What can hang from each mark
Q_515: Q_3 Q_121
Q_296: Q_121
Q_755: Q_567
Q_594: Q_296
Q_985: Q_57 Q_121
Q_3: Q_515 Q_755
Q_121: Q_515 Q_985
Q_57: Q_985
Q_567: Q_57

Known rows, with every way that one mark hangs from another
[Q_567 [Q_57 [Q_985 [Q_121 [Q_515 [Q_3 Q_755]]]]]]: [ 26  15 -16  -3  -7 -13   5  47 -22 -11  -7  -3  -2  15  -3   9  19   1
 -35  25   4]
[Q_594 [Q_296 [Q_121 [Q_515 Q_3] [Q_985 Q_57]]]]: [-31  -4  12  -8  -5  -9  -6  37 -11 -16  -8 -11 -13  13  -3  -2 -10  -1
  -8  20  -2]
[Q_515 [Q_3 [Q_755 Q_567]] Q_121]: [ -6  -7   9   0 -13  -9   0  48 -23  -8  -9   0  -8   4 -14   4  16  -6
 -23  19  -5]
[Q_57 [Q_985 [Q_121 [Q_515 Q_3]]]]: [ 20  25  -7   6  -6 -12   0  41 -14 -11  -8   1  -4  11  -5   4   1   1
 -20  16   3]
[Q_296 [Q_121 Q_515 Q_985]]: [-16   3   8 -14  -4 -14  -6  30   3  -8 -15 -10  -5   5  -1   2 -11  -1
  -9   6  -3]
[Q_296 Q_121]: [ -8   2   1  -7  -1  -8  -7  30 -13  -4 -10  -6  -2   6  -6   6 -10  -4
 -13   7  -7]
[Q_515 [Q_121 [Q_985 Q_57]]]: [-29  -9   9   0  -7 -13  -6  31 -12 -11  -4  -3  -7   6  -3  -5  -6  -4
 -13  15  -6]
[Q_567 Q_57]: [ -2   5  -1  -1   2  -6  -8  26 -15  -6  -6  -2   3   9  -4   3  -6  -3
 -20  17  -7]
[Q_594 [Q_296 [Q_121 Q_515 [Q_985 Q_57]]]]: [-28  -9   8 -14  -2 -11 -12  29  -9 -18 -10 -15  -9  12  -1   0 -19  -2
  -7  16  -3]
[Q_594 [Q_296 [Q_121 Q_515 Q_985]]]: [-22  -7   4 -13  -1 -11 -15  27   0 -17 -12 -13  -6   8  -2   3 -19  -1
  -6  13  -4]
[Q_755 [Q_567 [Q_57 [Q_985 [Q_121 [Q_515 Q_3]]]]]]: [ 31  29   7   6  -7  -4  -5  56 -24 -11  -8   0  -3  19 -13  10   6   0
 -18  22   4]
[Q_567 [Q_57 Q_985]]: [ 17  15 -14   6   5  -3  -5  34 -16  -8  -4  -2   4  12  -2   9  -5  -4
 -23   8  -5]
[Q_296 [Q_121 [Q_515 Q_3] Q_985]]: [-19   7  11  -8  -7 -12   0  37   0  -6 -13  -5  -9   6  -3   0  -2   0
 -11  12  -2]
[Q_3 [Q_515 Q_121] [Q_755 [Q_567 [Q_57 Q_985]]]]: [ 26   4 -15   8  -9  -2  -5  54 -29 -13  -6 -12  -1  12  -9  16  14  -9
 -33  17  -3]
[Q_755 [Q_567 [Q_57 Q_985]]]: [ 21  18  -1   7   2   1  -8  44 -23  -8  -7  -3   2  15 -11  12  -6  -6
 -17  10  -4]
[Q_121 [Q_515 Q_3] [Q_985 Q_57]]: [-25  10  14  -4  -7 -13   3  31  -7  -9 -11  -2 -10   9   0  -8  -2   1
 -14  20  -1]
[Q_515 Q_3 Q_121]: [-11   1   4   9  -9  -8  -4  38 -10  -7  -3   4  -6   2  -7  -1   4  -4
 -18  14  -7]
[Q_515 Q_3 [Q_121 [Q_985 Q_57]]]: [-31  -5  13   6 -10 -11  -1  38 -15  -9  -3   2 -11   6  -5  -7   3  -3
 -15  21  -5]
[Q_515 Q_3 [Q_121 Q_985]]: [-25  -4   8   7 -10 -10  -5  36  -6  -8  -6   3  -9   2  -6  -4   3  -3
 -14  18  -6]
[Q_594 [Q_296 [Q_121 [Q_985 Q_57]]]]: [-34 -15   4 -10   1  -7 -14  27 -20 -15  -8 -13  -9  13  -5   2 -19  -5
  -7  20  -7]

Rows
[  1   2  -5  -6  -7  -6  -5  31 -30  -8 -17 -13  -5   9  -9   7   1  -7
 -25  26  -6]
[Q_3 Q_515 [Q_755 Q_567]]
[-20   3  19 -13 -11 -14   6  40 -20 -10 -16  -6 -12  12  -8  -2   9  -1
 -20  25   1]
[Q_121 [Q_515 [Q_3 [Q_755 Q_567]]] [Q_985 Q_57]]
[ 33  25   4   1  -5  -7 -10  49 -22 -13  -9  -4   2  18 -11  11  -3  -1
 -16  17   4]
[Q_755 [Q_567 [Q_57 [Q_985 [Q_121 Q_515]]]]]
[-24  -1   6 -13  -9 -18  10  30 -13 -10 -13  -5 -10   9   1  -5   9   0
 -26  24  -1]
[Q_121 [Q_515 [Q_3 Q_755]] [Q_985 Q_57]]
[ -6  15  11  -2 -10 -15   0  36 -22  -9  -8   0  -8  12  -4  -5   1   2
 -17  28   2]
[Q_985 Q_57 [Q_121 [Q_515 Q_3]]]
[ 25  12  -7   2  -7  -5  -1  53 -40  -8  -8   0  -4  19 -16  14  17  -3
 -31  31   1]
[Q_515 [Q_3 [Q_755 [Q_567 [Q_57 [Q_985 Q_121]]]]]]
[-25  -4   1   5 -10 -10  -7  31 -18 -12  -6 -10  -9   7   0  -4  -4  -5
 -17  24  -6]
[Q_3 [Q_515 [Q_121 [Q_985 Q_57]]]]
[ 23  21 -10   0  -4 -14  -6  34 -11 -12 -10  -3   0  10  -2   6  -8   0
 -18  11   2]
[Q_57 [Q_985 [Q_121 Q_515]]]
[-22   5  11 -10  -4 -16  -2  24  -6 -11 -12  -7  -5   9   2  -6 -12   0
 -12  14  -2]
[Q_121 Q_515 [Q_985 Q_57]]
[-13   3  14 -12 -11 -14   2  38 -12 -10 -19  -5 -10   8  -9   1   9  -1
 -20  22   0]
[Q_121 [Q_515 [Q_3 [Q_755 Q_567]]] Q_985]
[-18   0   0 -12  -8 -18   6  28  -4  -9 -15  -4  -8   4  -1  -2   9   1
 -26  21  -2]
[Q_121 [Q_515 [Q_3 Q_755]] Q_985]
[-11 -10  -5   0 -10 -13   3  38 -16  -8  -5   1  -7   1  -6   1  16  -4
 -29  17  -7]
[Q_515 [Q_3 Q_755] Q_121]
[-26 -12  17  -3 -14 -12   2  48 -27 -10  -9  -2 -14   9 -12  -1  15  -5
 -20  25  -3]
[Q_515 [Q_3 [Q_755 Q_567]] [Q_121 [Q_985 Q_57]]]
[ 12   9  11 -10 -12 -12  -2  49 -29  -9 -12  -3  -5  15 -13   6  17   1
 -27  35   3]
[Q_985 [Q_121 [Q_515 [Q_3 [Q_755 [Q_567 Q_57]]]]]]
[-12   2   4  -4  -3  -6  -9  37  -6 -14  -8  -8  -8   8  -5   3  -9  -2
 -11  14  -4]
[Q_594 [Q_296 [Q_121 [Q_515 Q_3]]]]
[ -7 -11   1  -2 -13  -7  -9  44 -25 -12 -10 -14  -6  10  -9   7  13  -6
 -26  31  -4]
[Q_3 [Q_515 [Q_121 Q_985]] [Q_755 [Q_567 Q_57]]]
